Each row was made from one path, in order. Every step used is in the known rows, and no mark comes twice. Write each row's path.
Known rows:
muvom-nufi: [ 13  -6 -26  13  17  -3  -4  36   3   1  19   2  -5 -11  -1  19   4  -4
 -28  18   4  -2 -15   6 -17]
vusulol-nufi-pegad: [  4  17  30  -1  12  10  31   4 -16 -19   0   2  -3  34   0   5   8   6
   4  -4 -14  -3  -7  20  -5]
nufi-muvom-miva-pegad-kufov: [  1 -14   4  20  11   4 -37 -12  -3   6  31  15 -13  10 -14 -29   9  -4
  14  17 -12   7  -2   2  12]
nufi-vusulol: [ -3  18  56  11  13   8  -5  13   9   5 -25   2  -3  -7  -4   9   2   1
   3   6  -5  -8 -13  12  -2]
zupazuf-mirif-pegad-nufi: [ 14   6  35  41  22  -4  11   2  26 -18  46  -2  -6  14 -13 -18   1  14
   1  24  -1  -1 -10   5  32]
samel-pegad: [  5  23  22  10  11  12   6  13 -16   1  28  11  -6 -20   2  -8   4   9
 -21  27 -14 -15 -15   7  -9]
vusulol-nufi-muvom-miva-pegad-kufov: [  7   0  27  11  16  -1 -20  -6 -24 -16  30  10  -9  33  -6 -30   9   1
   6   6  -5   7   3   4  14]
miva-muvom-nufi-vusulol: [ -8  17 -47   1   9   4 -18  38  -3   7  -2   4  -2 -13   7  20  -9 -16
   8   7   5   1 -14   4 -11]
kilop-muvom-nufi: [  3  10  -7  -2  17  -2 -14  27  -4   3   4 -10  -5  -1   6  11   5 -10
  -7  -2  -8  27  -3 -10 -16]
miva-pegad: [  3   8  44  27  16  -1  24  12  13   7  19  27 -10  -8 -11 -21  -9  -6
  -6  29 -27  -8 -16   5   9]
kufov-pegad: [  1   9  24   9  12   2  39  23  12  -3  13  16  -2  -6 -13   2  -1   8
 -18  11 -24 -12   0   6   7]
zupazuf-mirif-pegad-miva-muvom-nufi-vusulol: [ -1  -2 -26  28  18   3  -6   7  33  -8  27   0  -4  11   2   7  -2   1
   7  -1   7  -1 -10  -4  13]
kilop-muvom-miva-pegad: [ -1  -3  41  18  10  -2   4   8 -14   3   4   3 -10   0  -2 -33  -2 -15
  12  23 -23  27   1 -10   5]
samel-pegad-miva-muvom: [ -9  10 -30   2   9  19  14   4 -15   6  52  22  -8 -15   7 -13  -7  -1
 -42  -3 -20 -12 -13  -3 -13]
miva-pegad-kufov: [  1  -9  11  17  16   4  21  -3  12   4  46  43  -9   0  -5 -18  -3  -4
 -14  18 -19  -5  -9  -2  15]
kufov-pegad-miva: [ -5  -9   1   6  15   7  52   7  18  -2  30  23  -4  -3 -12  -4  -5   5
 -52 -13 -27 -11   3  -2   4]
kufov-pegad-nufi: [  6  13  19   4  13   2  46  18   0 -13  31  16  -3 -12 -17 -15  -9   7
 -38  15 -19  -9   6   4  25]
zupazuf-mirif-pegad-miva: [  6 -13  24  43  23   1  16  -4  39  -9  47   3  -6  21 -10  -8   4  12
 -11   1  -6  -3 -12  -2  15]
kufov-pegad-miva-muvom-nufi: [ -9  -7 -59  -4  11   7  40  22   9   0  35  23  -3  -7  -3   6 -12  -7
 -44 -13 -17  -8   3  -6  -1]
pegad-miva: [ -2 -21  14  20  20   9  31   0  16   9  42  17  -9   6 -10  -9  -2   0
 -65 -22 -18  -2 -12   1 -14]
pegad-miva-muvom-kilop: [ -9 -18 -30   8  18   9   8  -1  13  10  41  19  -8  -3  -3   2 -11 -19
 -32 -14  -8   2  -8  13 -17]
kilop-muvom: [ -3  16  40   5  16   2   1  13   2   8   2  -3  -5   7  -2  -5   5  -5
   0  -6 -24  28  -3  -9  -9]
kufov-pegad-miva-muvom: [-14  -2 -26   1  11   8  47  13  12   3  36  27  -4  -2  -9  -3 -12  -3
 -39 -19 -29  -9   3  -5   3]
mirif-pegad-nufi-muvom: [  8  13  40  26   8   9 -11   4  17  -4  28  -6  -8   9 -23  -2   0  18
 -29  13  -5  -6 -12  15  22]

Write each row's path:
[  6 -23  39  39  11  -3  12  12 -12   1  17  16 -12  -7 -11 -38  -5 -10
  -6  47 -13  -4 -10   8  11]	muvom-miva-pegad
[  6  22  31  18  17   1   4  -5   5   3  32  22 -14  -8 -20 -37 -11  -6
 -11  24 -24  -1  -7   3  27]	miva-pegad-nufi-muvom
[  5 -36   9  30  11   1  14   0 -13  -2  40  28 -11  -1  -5 -37  -1  -8
 -13  37  -6  -1  -4   3  14]	muvom-miva-pegad-kufov
[  0  12 -33 -14   9   7  -1  15  -6   2 -10  -9  -5   7   9  22   9 -10
  14  -5 -15  26  -1  -4 -18]	kilop-muvom-nufi-pegad
[-14 -12 -23  13  16  11  25   7  11  14  47  20  -8   7  -6  -6 -11 -10
 -48 -27 -20   2 -12  -2 -15]	pegad-miva-muvom
[  7 -17 -80  -9   7  13   7   7  -1  -3  25  12  -4   7   8  35  12  -2
 -10   5   3  -1  -7  10 -14]	muvom-nufi-pegad-kufov
[ -1  20   1  -9  13   1 -22  23  -3   4 -24 -12  -3  -6  11  19   5 -11
   8  -3  -1  25  -1 -10 -13]	kilop-muvom-nufi-vusulol
[ 12  13  12   6  21   2 -28  -9   2  -6  31  -1 -11  -6 -19 -11   0  -5
 -11  14   0   5   0  25  11]	pegad-nufi-muvom-kilop
[  4   7   6   5  10   2  14   7 -10 -13  25   7  -7  -6 -21 -25  -3   5
 -19  15 -15  -3  12   5  28]	kufov-pegad-nufi-muvom-miva
[ -5   6 -17  10  15   2 -16  19   6   7  19  12  -5 -10  -3  11  -9 -21
  19  19  -3   0 -11  28 -11]	miva-muvom-kilop
[  3 -18  24  26   7  11   6   6  23  -2  40  15  -3  16 -10  17   7  20
 -35   8   1 -10 -13   9   9]	mirif-pegad-kufov
[ -1   2 -58 -20   8  11  -1   5  -6   0   9   1  -4  13  13  24  13  -9
  11 -13  -9  28   3  -7 -13]	kilop-muvom-nufi-pegad-kufov
[  2  -3  24  28  11   1 -34  -2  -3   9  11   5 -14   4 -18 -30   5  -5
  16  21 -17   4  -6   7   8]	nufi-muvom-miva-pegad
[ -7 -17   0  25   9  13   4   7  28   5  32   9  -6   4  -9  18 -10   0
 -38   1  -1 -12 -15  18  -3]	mirif-pegad-miva-muvom-kilop
[-12  -7 -31  -2  12   8  36   8  14   0  33  26  -4 -10  -7   5 -12 -11
 -29  -8 -18 -10   6   8   1]	kufov-pegad-miva-muvom-kilop
[ 11  14  43  35  20  -2   1   0  26 -18  24  -5  -4  10  -9 -13   0  12
  11  21   5  -4  -8   7  33]	zupazuf-mirif-pegad-nufi-vusulol
[  9  -2  41  32   5   7 -16   4   5  -8  27  -9 -10   9 -23 -15   0  16
 -30  23   1  -5  -9  14  24]	mirif-pegad-nufi-muvom-miva
[-15  -9 -57  -6   6  24  26 -17   8   7  17  18  -8  11   0  19  -3 -16
  -2 -17 -18  -4  -7  24 -17]	nufi-pegad-miva-muvom-kilop
[ -5   3 -18 -11  13  15  26  -8 -13 -17  14  10  -4  29   5  11   0 -10
   1 -15  -8  -2  -1  25 -11]	vusulol-nufi-pegad-miva-muvom-kilop
[  5  10  14   9  20   3 -58  -6  18   8   8  -3 -10   1 -16  11  11  -7
  22  11  -3   3  -5  30 -10]	nufi-muvom-kilop
[  7  24  47   7  21   0 -16   7 -10 -10  12  -5  -6  33 -10  -9  10   8
   1  -9 -10   6  -6   8  -2]	vusulol-nufi-muvom
[  9  20   2   6   8  11 -20  -2 -36  -8  43   1 -11 -20  -6 -34   3   7
 -23  27  -7  -7  -3   7  12]	samel-pegad-nufi-muvom-miva
[ -1   3  -3   8  13  17  20  -2 -11   2  48  17  -9 -15   4 -12   0   7
 -55  -1 -18 -17 -13   0 -13]	samel-pegad-miva
[  3   4   1  -9  11  13  30  -8 -16 -21  22  15  -2  40   4   7  13   7
  -2 -11  -8  -1  -2  15   0]	vusulol-nufi-pegad-kufov
[ -2 -13  17  11  11   1   0  -2 -15   1  20  14  -9   6   2 -32   2 -14
  11  15 -19  28   6 -13  10]	kilop-muvom-miva-pegad-kufov
[-12  -9 -56   1  13  12   6  14   4  10  23  14  -6  -6   4  11 -11 -15
 -42 -24  -2  -1 -11  -4 -18]	pegad-miva-muvom-nufi-vusulol
[ -4 -10 -30  -6   5  21  26 -18   4   0  25  23  -5  22   0  19  14   4
   2  -8 -17  -2  -6  17  -5]	nufi-pegad-kufov
[ -8   9 -11  -8  11  16  41  -3 -15 -14  18  10  -4  37   4   2   0  -2
 -12 -26 -17   0  -6  12 -10]	vusulol-nufi-pegad-miva-muvom
